Each row was made from one walk, in order. Every step used is in the known rows, and no mark comes twice. Write each row's walk.
Known rows
S, Z, X, K: |  0.151 |  1.972 | -0.268 |  0.179 |  1.957 |  0.119 |  3.894 | -0.891 | -0.017 | -0.034 |  0.571 | -0.983 |  0.188 |  0.191 |  2.685 | -3.806 | -1.263 |  1.283 | -0.089 |  0.937 |
R, U, X: |  0.214 | -0.033 | -0.168 |  0.339 | -0.816 | -0.313 | -0.683 | -0.186 | -0.179 |  0.334 | -1.440 | -0.402 | -0.295 |  0.687 |  0.575 | -1.862 | -0.621 |  0.671 |  0.117 |  0.885 |
R, U, X, K, S, Z: | -0.158 |  1.996 |  1.017 |  0.341 | -1.006 | -1.628 |  1.754 | -1.064 |  0.024 |  0.411 |  0.400 | -0.736 | -0.546 | -0.062 |  4.032 | -5.729 | -1.994 | -0.078 |  0.008 |  0.013 |
K, S: | -0.119 |  0.903 |  0.866 |  0.049 | -2.344 | -0.236 |  1.345 | -1.211 |  0.513 |  0.398 |  0.972 |  0.028 | -0.141 |  0.112 |  3.309 | -1.768 | -0.976 | -1.385 |  0.109 | -0.045 |
R, U, X, K, S, Z, Y, W: |  0.183 |  1.388 |  2.271 | -0.024 | -0.196 |  0.263 | -0.135 | -0.386 |  1.209 | -0.189 |  1.346 |  0.404 | -0.220 | -0.134 |  2.490 | -2.536 | -1.264 | -0.590 | -0.760 |  1.918 |
Y, W: | -0.062 |  0.292 |  0.672 | -0.818 | -1.266 |  0.673 | -0.288 | -0.194 |  0.710 | -0.129 |  1.868 |  1.157 |  0.014 | -0.188 |  1.017 | -0.015 |  0.655 | -0.460 | -0.535 |  1.365 |
Z, X, K, S: | -0.170 |  1.666 |  0.048 |  0.234 | -0.100 |  0.339 |  3.781 | -1.908 |  1.024 |  0.097 |  0.566 | -1.144 |  0.073 |  0.268 |  4.026 | -3.035 | -2.028 | -0.437 |  0.078 |  0.370 |
K, X, Z: |  1.288 |  1.619 |  1.722 | -0.054 | -0.503 |  0.350 |  1.034 | -0.859 |  1.050 |  0.023 |  0.320 |  0.315 | -0.530 |  0.100 |  1.242 | -1.545 | -1.448 |  0.786 | -0.451 |  1.867 |
W, Y: |  0.563 |  0.068 |  0.934 | -0.206 | -1.617 | -0.391 |  0.235 | -0.002 | -0.061 |  0.268 |  1.791 |  0.766 | -0.013 | -0.025 |  0.398 | -0.682 | -1.192 | -1.002 | -0.294 |  0.599 |
S, K, X, Z, Y, W: |  1.387 |  1.518 |  2.307 | -0.244 |  0.187 |  1.505 | -0.051 | -0.423 |  1.372 | -0.763 |  1.992 |  1.445 | -0.041 | -0.165 |  0.915 |  1.773 | -0.661 | -0.400 | -1.089 |  3.299 |
Z, S: | -0.015 |  0.552 |  0.508 | -0.520 | -1.703 | -0.512 | -0.180 | -0.161 | -0.976 |  0.563 | -0.112 |  1.046 | -0.273 | -0.375 |  2.951 | -3.143 | -2.025 |  0.342 |  0.312 |  0.024 |
W, Y, Z, X, U: |  1.195 |  0.597 |  0.687 | -0.157 |  0.223 | -1.215 |  2.762 | -0.684 | -1.704 |  0.699 |  1.734 |  0.027 |  0.326 | -0.020 | -1.581 | -1.128 | -0.480 |  0.617 |  0.207 |  0.222 |
K, S, Z, Y, W: |  0.437 |  1.281 |  2.792 | -0.232 | -0.962 |  0.372 | -0.292 | -0.099 |  0.949 | -0.180 |  2.419 |  1.414 | -0.023 | -0.381 |  2.292 | -0.854 | -0.074 | -1.107 | -0.745 |  1.779 |
S, Z, Y: |  0.776 |  1.353 |  2.461 |  0.447 |  0.423 |  0.402 |  0.290 |  0.545 | -0.350 |  0.222 |  1.080 |  0.800 |  0.136 |  0.069 |  1.554 | -1.236 | -0.309 | -0.459 | -0.379 |  1.468 |
S, K, X, Z, Y: |  1.791 |  1.856 |  2.451 |  0.536 |  0.926 |  1.481 |  0.890 | -0.488 |  0.840 | -0.354 |  0.645 |  0.717 | -0.037 |  0.279 |  1.044 |  1.045 | -1.676 | -0.136 | -0.734 |  2.974 |
U, X, Z: |  0.811 |  1.297 |  0.640 |  0.287 | -1.143 |  0.665 | -0.622 | -0.556 |  1.290 |  0.047 | -1.748 |  0.397 | -0.565 |  0.055 |  1.151 | -2.020 | -2.560 |  0.078 |  0.161 |  1.622 |
U, X, K, S, Z: | -0.148 |  2.169 |  1.314 |  0.400 | -0.988 | -0.876 |  2.209 | -1.416 |  0.532 |  0.429 |  0.194 | -0.723 | -0.505 | -0.171 |  4.796 | -5.386 | -1.860 | -0.832 | -0.043 | -0.005 |
W, Y, Z, S, K: |  0.946 |  0.960 | -0.022 | -0.515 | -3.225 | -0.894 |  2.093 | -0.874 | -1.150 |  0.111 |  0.639 |  1.330 |  0.052 | -0.545 |  0.925 | -1.011 | -2.765 | -0.803 |  0.396 |  0.964 |
U, X, K: | -0.480 |  1.036 | -0.246 |  0.252 |  0.648 |  1.580 |  2.050 | -1.421 |  1.055 |  0.335 | -1.402 | -1.402 | -0.231 |  0.526 |  3.064 | -3.232 | -2.035 | -0.627 | -0.223 |  0.763 |
R, U: |  0.008 |  0.060 | -0.348 | -0.267 | -0.995 | -1.105 | -0.099 |  0.448 | -1.325 |  0.294 |  1.054 |  0.388 | -0.055 |  0.516 | -0.262 | -1.483 | -0.336 |  1.156 |  0.050 |  0.579 |

Which walk is each row?
|  0.326 |  0.395 |  1.892 | -0.426 | -0.216 |  1.663 | -0.733 |  0.203 |  0.940 | -0.234 |  1.902 |  1.362 |  0.209 | -0.021 |  0.780 |  1.058 |  0.327 | -0.933 | -0.827 |  2.211 | : Z, Y, W
|  0.082 |  1.659 |  2.539 | -0.260 | -0.249 |  0.779 |  0.669 | -0.469 |  1.251 | -0.186 |  2.412 |  0.795 | -0.055 | -0.371 |  3.066 | -1.943 | -0.964 | -1.259 | -0.870 |  1.715 | : X, K, S, Z, Y, W
|  0.453 |  1.161 | -0.108 | -0.191 | -0.044 |  0.651 |  4.923 | -1.367 |  0.724 |  0.184 |  0.197 | -0.997 |  0.331 |  0.242 |  0.221 | -2.926 | -2.360 |  0.052 |  0.092 |  1.363 | : W, Y, Z, X, K
| -0.032 |  1.370 | -0.801 |  0.083 |  1.934 |  1.100 |  3.793 | -1.133 |  0.324 | -0.071 |  0.119 | -1.139 |  0.316 |  0.492 |  2.202 | -2.395 | -1.371 |  0.898 | -0.090 |  1.080 | : Z, X, K
|  0.169 |  1.550 |  2.535 |  0.032 | -0.101 |  1.020 |  0.300 | -0.733 |  1.744 | -0.168 |  1.167 |  0.404 | -0.166 | -0.252 |  3.261 | -2.167 | -1.093 | -1.327 | -0.817 |  1.891 | : U, X, K, S, Z, Y, W
|  0.022 |  1.673 |  0.302 |  0.034 | -1.426 |  0.276 |  4.871 | -2.208 |  1.290 |  0.321 |  0.144 | -1.189 |  0.126 |  0.202 |  2.866 | -3.598 | -2.368 | -0.867 |  0.329 |  0.560 | : Y, Z, X, K, S
|  1.079 |  0.662 | -0.019 | -0.081 | -1.228 |  0.167 |  3.788 | -0.836 |  0.124 |  0.218 | -0.554 | -0.155 |  0.559 |  0.369 | -1.214 | -0.942 | -0.001 |  0.896 |  0.614 |  1.588 | : Y, Z, X
|  0.250 |  1.477 |  0.641 |  0.023 | -1.739 | -0.102 |  4.619 | -2.091 |  1.361 |  0.260 |  0.709 | -0.969 |  0.122 |  0.049 |  2.364 | -3.463 | -2.973 | -1.182 |  0.180 |  0.573 | : W, Y, Z, X, K, S
| -0.557 |  1.228 |  0.201 |  0.297 | -1.181 | -0.066 |  1.960 | -1.791 |  1.059 |  0.401 | -0.441 | -1.342 | -0.436 |  0.443 |  3.996 | -4.097 | -2.684 | -0.942 |  0.030 |  0.078 | : R, U, X, K, S
|  0.962 |  1.729 | -0.426 |  0.039 | -1.323 | -0.307 |  0.096 | -0.821 | -0.579 | -0.302 | -0.908 |  1.170 | -0.337 | -0.464 |  2.816 | -1.310 | -3.358 |  0.241 |  0.374 |  1.289 | : U, X, Z, S, K
|  0.744 |  1.038 |  2.125 | -0.428 | -0.554 |  1.575 | -1.199 |  0.245 |  1.548 | -0.442 |  1.614 |  1.802 | -0.035 | -0.297 |  0.438 |  0.503 | -1.180 | -0.632 | -0.733 |  2.731 | : X, Z, Y, W
|  0.439 |  1.186 | -0.677 | -0.236 | -1.198 | -0.451 |  0.977 | -0.622 | -1.571 | -0.121 |  0.673 |  1.183 |  0.034 | -0.298 |  2.913 | -0.495 | -1.770 | -0.035 |  0.206 |  0.645 | : Z, S, K
|  1.181 |  1.179 |  0.754 |  0.169 |  0.376 |  0.326 |  2.738 | -1.481 | -0.284 | -0.178 |  1.203 | -0.312 |  0.034 |  0.520 |  2.057 |  1.145 |  0.881 |  0.221 | -0.731 |  1.652 | : S, K, X
|  0.815 |  0.791 |  1.888 | -0.195 | -0.420 |  1.058 | -1.946 |  0.348 |  1.458 | -0.456 |  0.604 |  1.429 | -0.203 | -0.058 | -0.060 | -0.167 | -1.524 | -0.014 | -0.633 |  2.900 | : R, U, X, Z, Y, W
|  1.553 |  1.530 |  2.977 |  0.442 |  0.709 |  1.495 |  0.429 | -0.279 |  1.202 | -0.052 |  0.347 |  0.581 | -0.143 |  0.293 |  0.952 | -0.103 | -1.568 | -0.033 | -0.710 |  2.689 | : K, X, Z, Y
|  0.930 |  1.775 |  0.636 |  0.445 | -0.093 | -1.332 |  2.572 | -0.690 | -0.250 | -0.068 |  0.858 | -0.047 |  0.208 | -0.009 |  2.519 | -2.600 |  0.036 |  1.256 |  0.323 |  0.726 | : K, S, Z, X
|  0.251 |  0.549 |  0.906 | -0.828 | -3.769 | -0.556 |  1.604 | -0.638 | -0.564 |  0.911 | -0.782 |  1.010 | -0.205 | -0.486 |  1.112 | -3.964 | -2.564 | -0.258 |  0.712 |  0.333 | : Y, Z, S
|  1.579 |  2.026 |  1.009 |  0.089 | -0.238 |  0.235 |  1.625 | -1.134 |  0.565 | -0.383 |  0.705 |  0.459 | -0.381 |  0.037 |  1.384 | -0.148 | -1.538 |  0.655 | -0.447 |  2.200 | : S, K, X, Z
|  1.336 |  1.237 |  1.147 | -0.252 | -1.523 | -0.350 |  3.275 | -1.706 | -0.518 |  0.209 |  0.314 |  0.051 | -0.132 |  0.026 |  1.987 | -0.865 | -0.743 |  0.297 | -0.264 |  1.513 | : Y, Z, S, K, X
| -0.538 |  1.381 |  0.520 |  0.373 | -1.099 |  0.759 |  2.386 | -2.159 |  1.587 |  0.424 | -0.661 | -1.326 | -0.371 |  0.330 |  4.756 | -3.752 | -2.543 | -1.650 | -0.044 |  0.133 | : U, X, K, S
|  1.170 |  1.244 |  1.353 | -0.320 |  0.158 | -1.261 |  2.772 | -1.571 | -2.264 |  0.769 |  1.723 |  0.012 | -0.186 | -0.148 |  1.164 | -1.228 | -0.497 |  0.391 | -0.344 |  0.185 | : Y, Z, S, K, X, U
|  0.477 |  1.358 |  0.766 | -0.524 | -2.118 | -0.602 | -0.726 | -0.097 | -0.279 |  0.325 | -0.458 |  1.600 | -0.593 | -0.699 |  2.580 | -3.840 | -3.835 |  0.739 |  0.409 |  0.652 | : X, Z, S
